Each row was made from one small tree. Brackets hold a mark, then the marks that hang from it, in alphabetical order. Every link used is in the known rows. Write each row's tree.
Known rows
{L {B {M K}}}: [-0.72 -0.42 -0.65 -0.56 -0.90  2.38  0.15  0.37  3.06 -0.81  1.21  0.55
 -0.46 -0.13 -1.23 -0.65 -0.54  1.48 -0.69 -0.55  0.14]
{L B}: [-0.89 -0.07 -0.07 -1.02  0.65  2.26  1.39 -0.28  1.72 -1.88 -0.33 -0.12
 -0.28 -0.61 -0.78  0.87 -0.06  1.23 -0.75 -0.16 -0.18]
{U {S N}}: [-0.04 -0.43 -0.63 -0.59  0.64 -0.30  4.22 -1.00  0.44 -1.16  1.13 -0.61
  0.03  0.37  0.95  0.78  0.16 -0.21 -0.18  0.45 -0.10]
{U {B M} {S K}}: [-0.30 -0.42 -0.12 -0.35 -0.89 -0.53  1.05 -0.17  0.49 -1.00  2.17  0.14
 -0.17 -2.84 -2.25 -0.72  0.43 -0.45 -0.25  0.02 -0.03]
{U S}: [-0.06 -0.07 -0.23 -0.46  0.72 -0.07  1.13 -1.11  0.54 -2.11  1.23 -0.02
  0.19  0.70 -0.88  0.75 -0.50  0.01  0.03 -0.06 -0.44]
{K {S N U}}: [ 0.50  0.25 -0.84 -0.83  0.42 -0.86  3.85 -0.70  1.57  0.32 -0.64 -0.40
  0.02  0.34  2.77 -0.93  0.44 -0.26 -0.21  0.76  0.74]
{K {S U}}: [ 0.48  0.60 -0.42 -0.68  0.47 -0.63  0.78 -0.81  1.74 -0.61 -0.52  0.16
  0.19  0.67  0.98 -0.98 -0.19 -0.03 -0.04  0.25  0.38]
{U B}: [-0.13  0.60  1.08 -0.56  0.52  1.42  1.22 -1.26  0.06 -2.07 -1.43 -0.19
  0.21 -2.89 -0.96  0.65 -0.50  0.22 -0.11 -0.07 -0.41]
{K {M B L} S}: [ 0.83 -0.75 -0.03  0.58  0.17 -3.36 -1.14 -0.95  1.75  0.36 -0.77  0.89
  0.42  0.62  1.14  2.42  0.35 -0.05  0.05  0.21 -0.82]
{K {S N}}: [ 0.71 -0.41 -1.14 -0.73  0.50 -0.71  3.78 -1.02  1.67 -0.24 -0.74 -0.14
  0.18  0.62  3.60  0.56  0.45 -0.31 -0.25  0.55  0.31]
{U {S {K {M N}}}}: [-1.02 -0.72 -0.71 -0.17  0.30 -2.40 -1.42 -0.31  0.34 -0.42  2.04 -0.11
  0.14  0.21 -0.91 -0.42  1.54 -1.11  0.13  0.51 -0.35]
{S K N {U {B L}}}: [-0.48  0.79  0.95 -1.12 -0.42  1.15  4.65  1.30 -0.54  1.37 -2.18 -1.71
 -0.29 -3.01  0.47 -2.33  0.90 -0.72  0.04  0.77  1.12]
{B {M K L}}: [ 0.34  0.19  0.00  1.00 -1.26  1.90 -3.21 -0.35  2.81 -0.13  1.58  0.56
  0.04  1.37 -1.53 -0.14 -1.02  0.09  0.41 -0.67 -0.11]
{S {K M} U}: [-1.50  0.89  0.53 -1.04 -0.39 -0.53  0.59 -0.10  1.66  0.09  0.49 -0.44
  0.06  0.23 -1.90 -2.60  2.85 -1.20  0.21  0.71  0.77]
{K M S}: [-0.50 -0.44 -0.56 -1.07 -0.20 -2.91  0.46 -1.31  2.12 -0.60 -0.96  0.85
  0.46  0.79  2.05  0.33  1.47 -0.01 -0.26  0.31  0.11]
{B L {M N} {U S}}: [-0.15  0.02  0.16  0.45 -1.72  0.78 -2.33  2.01 -2.64  1.29  0.32  0.53
 -0.20  2.39  0.86  0.66 -1.65  0.79  0.15 -1.17  0.69]
{S {K M} N U}: [-1.47  0.54  0.07 -1.21 -0.46 -0.79  4.01  0.01  1.52  1.11  0.40 -1.07
 -0.12 -0.12  0.08 -2.55  3.49 -1.47 -0.01  1.27  1.13]
{B {M L} {U S}}: [ 0.01 -0.07  0.08  0.92 -1.10  0.40 -2.35 -0.17 -1.98 -0.17  2.30  0.85
 -0.17  1.69 -1.41  1.14 -0.40  0.38 -0.07 -0.81  0.07]
{S K N}: [-0.18  0.15 -0.40 -0.69  0.28  1.54  4.19 -0.18  1.38 -0.03  0.62 -1.19
 -0.08  0.31  0.73 -0.78  2.11 -1.55  0.12  0.77  0.55]
{U {S K}}: [-0.14 -0.25 -0.62 -0.48  0.65 -0.26  1.04 -0.47  0.47 -1.49  2.10 -0.37
  0.05  0.43 -1.58 -0.59  0.86 -1.00  0.14  0.27 -0.21]
{S K}: [-0.18  0.50  0.02 -0.55  0.34  1.81  0.76 -0.30  1.53 -1.09  0.75 -0.55
  0.09  0.69 -1.29 -0.83  1.41 -1.31  0.37  0.19  0.20]
{L {B U}}: [-0.94  0.04  0.07 -0.82  0.66  2.39  1.08  0.06 -1.99 -1.32 -0.59  0.12
 -0.42 -0.22 -0.71  0.58  0.34  1.42 -0.92 -0.40  0.15]
{K {M N} {S U}}: [-0.60  0.04 -0.53 -0.27  0.06 -3.29 -2.25 -0.59  1.60  0.67 -0.59  0.52
  0.31  0.44  1.77 -0.80  0.69 -0.14 -0.04  0.54  0.22]
{L {B {U S}}}: [-0.92 -0.59 -0.45 -0.79  0.90  0.74  1.29  0.00 -2.85 -1.56  0.61  0.18
 -0.48 -0.46 -0.98  0.64  0.03  1.57 -1.07 -0.30 -0.11]
{K {M {B U} N}}: [-0.07  0.24  0.84  0.80  0.32 -0.71 -1.34 -0.04 -1.97  0.45 -0.37  0.52
  0.22  1.14 -0.03  1.72  0.56 -0.08  0.25 -0.13 -0.46]
{M B {K S} N}: [ 2.31 -0.56 -1.11  1.57  1.38 -0.93 -2.14 -0.08  0.87  0.48  0.25  0.44
  0.28  0.65  1.32  0.49 -2.26 -0.17  0.53 -0.08 -1.09]
{M {B U} K L N}: [ 1.83  0.12  0.36  2.90  1.32  1.18 -5.36  0.28 -3.36  1.00  0.47  0.13
  0.07  0.92 -1.17  1.35 -2.22 -0.07  0.79 -0.54 -1.24]
{U {S K N}}: [-0.12 -0.64 -1.01 -0.62  0.61 -0.48  4.10 -0.36  0.31 -0.53  1.99 -0.93
 -0.11  0.09  0.26 -0.54  1.46 -1.23 -0.07  0.79  0.12]

Write each row's tree
[-0.71 -0.11 -0.67 -1.30 -0.33 -3.28  3.60 -0.89  1.87  0.91 -0.99  0.05
  0.16  0.19  3.08 -1.08  2.01 -0.22 -0.43  1.04  0.83] | {K M {S N U}}
[ 1.48  0.41  0.89  2.53  1.18  1.41 -4.28  0.18 -2.97  0.64  0.11  0.06
  0.07  1.11 -0.86  3.04 -1.65 -0.13  0.61 -0.52 -1.10] | {M {B U} L N}
[-0.24 -0.21  0.46 -0.82 -0.75 -0.54  4.98  1.28  1.16  1.84 -1.18 -0.89
 -0.01  0.61  1.54  0.24  2.23 -1.11  0.23  0.66  0.54] | {S {K {M {B L}}} N}
[-1.16  0.03 -0.06 -0.20 -0.02 -0.60 -1.96 -0.12  1.37  0.06  0.68 -0.21
  0.21  0.47 -0.57 -0.66  2.19 -1.39  0.34  0.47  0.07] | {S {K {M N}}}
[ 0.79 -0.16 -1.25  1.09 -0.88  0.07 -3.72  0.39 -1.30  1.23  1.25  1.23
 -0.06  1.84  1.43 -1.18 -0.93  0.22  0.11 -0.70  0.41] | {B {M {K S} N} U}
[-0.02  0.90  1.00  0.57 -0.93  1.24 -2.05 -0.35  1.08 -0.06  0.24  0.07
 -0.09 -2.50 -2.59 -1.62 -1.26  0.41  0.16 -0.22  0.06] | {S {U {B {M K L}}}}
[-0.15 -0.37  0.52  0.14 -1.33 -0.23 -1.29  1.07 -0.32  0.06 -0.45  0.23
 -0.07 -2.13  0.14  1.00 -2.49  0.92 -0.06 -0.70 -0.17] | {U {B L {M N}} S}
[-0.13  0.24  0.63 -0.67 -0.21  0.67  0.85  0.97 -3.99 -0.24 -1.39 -0.05
  0.01  1.71  0.61  0.49 -0.94  0.72  0.09 -0.79  0.47] | {B L {U S}}
[ 1.10  0.87  1.51  0.11 -0.03  2.26  1.85  1.38 -2.66  0.42 -2.31 -0.07
  0.07  1.94  0.30  1.73 -1.19  0.53  0.41 -0.87  0.15] | {M {B L U}}
[-0.11  0.29  1.28  0.44 -0.41 -0.41 -1.25  1.33 -2.39  1.48 -2.15  0.27
  0.20  1.59  1.04  1.80 -0.20  0.35  0.38 -0.49 -0.04] | {K {M {B L U} N}}
[-1.62 -0.57  0.28  0.56  0.22 -0.59 -4.69 -0.03 -1.78  0.35 -0.48  0.42
 -0.18 -0.40 -0.37  1.69  0.66  0.98 -0.56 -0.10 -0.47] | {K {M {L {B U}} N}}
[-0.50  1.19  1.40 -0.98 -0.34  1.41  1.24  1.19 -0.44  0.29 -2.07 -1.10
 -0.10 -2.65 -1.50 -2.39  0.21 -0.46  0.27  0.18  0.72] | {S K {U {B L}}}
[ 0.71 -0.50 -0.89 -0.53 -2.14  0.30  1.96  1.37  2.58  1.93 -1.10  0.31
 -0.04  1.80  3.57 -1.05 -1.19  0.51  0.09 -0.48  1.08] | {B L {M {K {S N}}}}
[-0.24 -0.36  0.56 -0.92 -0.03 -0.51  1.47  0.79 -1.61 -0.66 -1.14 -0.65
 -0.01 -2.99 -0.85 -0.48 -0.45 -0.16  0.01 -0.04 -0.08] | {U {B L} {S K}}
[ 2.45 -0.60 -0.57  1.66  1.06 -0.94 -2.11 -0.61  1.00  0.24  0.01  0.48
  0.28  0.56  0.22  1.14 -1.93 -0.03  0.48 -0.13 -1.19] | {M B {K S} L}
[ 0.15  0.25  0.20  1.56 -1.07  1.87 -5.04 -0.07  2.66  0.20  1.57  0.41
  0.03  1.44 -0.68  1.73 -1.23 -0.13  0.43 -0.64 -0.27] | {B {M L N}}
[-0.45  0.74  0.46 -0.82  0.31  0.86  4.58 -0.06 -0.12  0.35 -0.41 -1.50
 -0.26 -3.47 -0.56 -2.39  1.66 -1.17 -0.10  1.13  0.68] | {S K N {U B}}
[ 1.11  0.23  0.96  0.12  0.21  0.58  2.09  1.27 -3.53  0.14 -1.12  0.02
  0.01  1.70  0.02  1.81 -1.51  0.66  0.27 -0.76 -0.17] | {M {B L {U S}}}
[ 1.02 -0.26 -1.02  0.65  0.59 -1.06 -0.51 -0.72  0.95  1.03 -0.18 -0.34
  0.05  0.01  1.59 -1.47 -0.72 -0.20  0.15  0.57  0.00] | {M {K {S N U}} L}
[ 0.72 -0.64 -0.53  0.49  0.45 -3.31 -1.19 -0.46  1.61  0.59 -0.52  0.84
  0.42  0.72  2.13  1.86  0.09 -0.15  0.09  0.29 -0.68] | {K {M B N} S}
[ 1.38  0.56  1.20  1.53  0.82  1.65 -1.22 -0.23 -2.49 -0.17 -0.22  0.14
  0.08  1.19 -1.43  2.69 -0.80  0.00  0.41 -0.52 -0.73] | {M {B U} L}
[-0.47  1.13  0.92 -0.69  0.38  1.10  1.14 -0.17  0.05 -0.70 -0.28 -0.87
 -0.09 -3.10 -2.62 -2.46  0.97 -0.89  0.11  0.54  0.33] | {S K {U B}}
[ 1.54  0.39  0.68  1.49  0.45  1.80 -2.26  1.92 -3.51  1.63 -1.63 -0.08
  0.05  1.63  0.51  0.41 -2.64  0.42  0.82 -0.88 -0.38] | {M {B L U} K N}
[-0.40  1.38  1.83 -0.97 -0.28  1.60  1.33  0.51 -0.29 -0.41 -3.03 -0.66
  0.04 -2.33 -0.73 -0.92 -1.30  0.67  0.13 -0.20  0.53] | {S {U {B L}}}
[ 0.76 -0.52 -1.46 -0.14 -1.26 -0.06  1.84 -0.31  3.14  0.70  1.13  0.58
 -0.02  1.22  2.26 -1.15 -0.19 -0.02 -0.07 -0.03  0.58] | {B {M {K {S N}}}}
[-1.69 -0.55  0.41 -0.45 -0.12 -0.47 -1.69 -0.70  1.72 -0.81 -0.61  0.27
 -0.05 -0.65 -0.93  1.62  1.07  0.99 -0.64  0.08 -0.41] | {K {M {L B}}}
[ 0.68 -0.02 -0.94  0.19 -1.18  0.28 -0.96  0.00 -0.89  0.54  0.95  1.30
 -0.03  1.91  0.92 -1.53 -0.18  0.37 -0.08 -0.72  0.69] | {B {M {K S}} U}
[-1.16 -0.70  0.16 -0.95  0.15 -2.80  1.19 -0.87 -0.91 -1.30  0.59 -0.09
  0.12 -3.64 -1.79 -0.68  1.70 -0.61 -0.32  0.62 -0.42] | {U B {S {K M}}}
[-1.37  0.80  0.28 -0.24 -0.11 -0.75 -1.91  0.26  1.29  0.69  0.76 -0.48
  0.05  0.18 -1.47 -2.31  2.19 -1.34  0.37  0.72  0.49] | {S {K {M N}} U}
[-0.06 -1.11 -1.75  0.19 -0.51  0.35 -2.44  0.65  2.83  0.26  1.19  0.88
 -0.42 -0.25  0.88 -0.47 -1.31  1.43 -0.75 -0.38 -0.10] | {L {B {M {K S} N}}}
[ 0.07 -0.37  0.82  0.87  0.25 -2.25 -1.08 -0.60 -2.53  0.01  0.49  0.62
  0.18  0.80 -1.32  2.38  0.59  0.15  0.05 -0.11 -0.82] | {K {M {B {U S}} L}}
[ 0.44  0.34 -0.30  0.14 -0.48 -1.05 -1.46 -0.20  1.44  0.33 -0.24  0.55
  0.01 -2.03  0.85 -0.82 -1.12  0.32 -0.20  0.05  0.24] | {K {S {U {B {M N}}}}}
[ 0.63 -0.05 -0.14  1.95  0.94  1.26 -6.25 -0.57  0.44 -0.10  0.52 -0.20
  0.23  0.51 -0.79  0.34 -2.00 -0.29  0.77 -0.27 -1.03] | {M K L N}
[-0.24 -0.98 -0.70  0.66  1.02  0.36 -2.79 -0.11 -3.10 -0.67  0.94  0.20
 -0.40 -0.72 -1.79 -0.02 -1.03  1.43 -0.59 -0.38 -0.74] | {M K {L {B {U S}}}}
[-0.91 -0.82 -0.77 -0.93  0.85  0.54  3.78  0.08 -2.96 -0.78  0.51 -0.27
 -0.60 -0.75  0.47  0.70  0.52  1.40 -1.22  0.13  0.12] | {L {B {U {S N}}}}
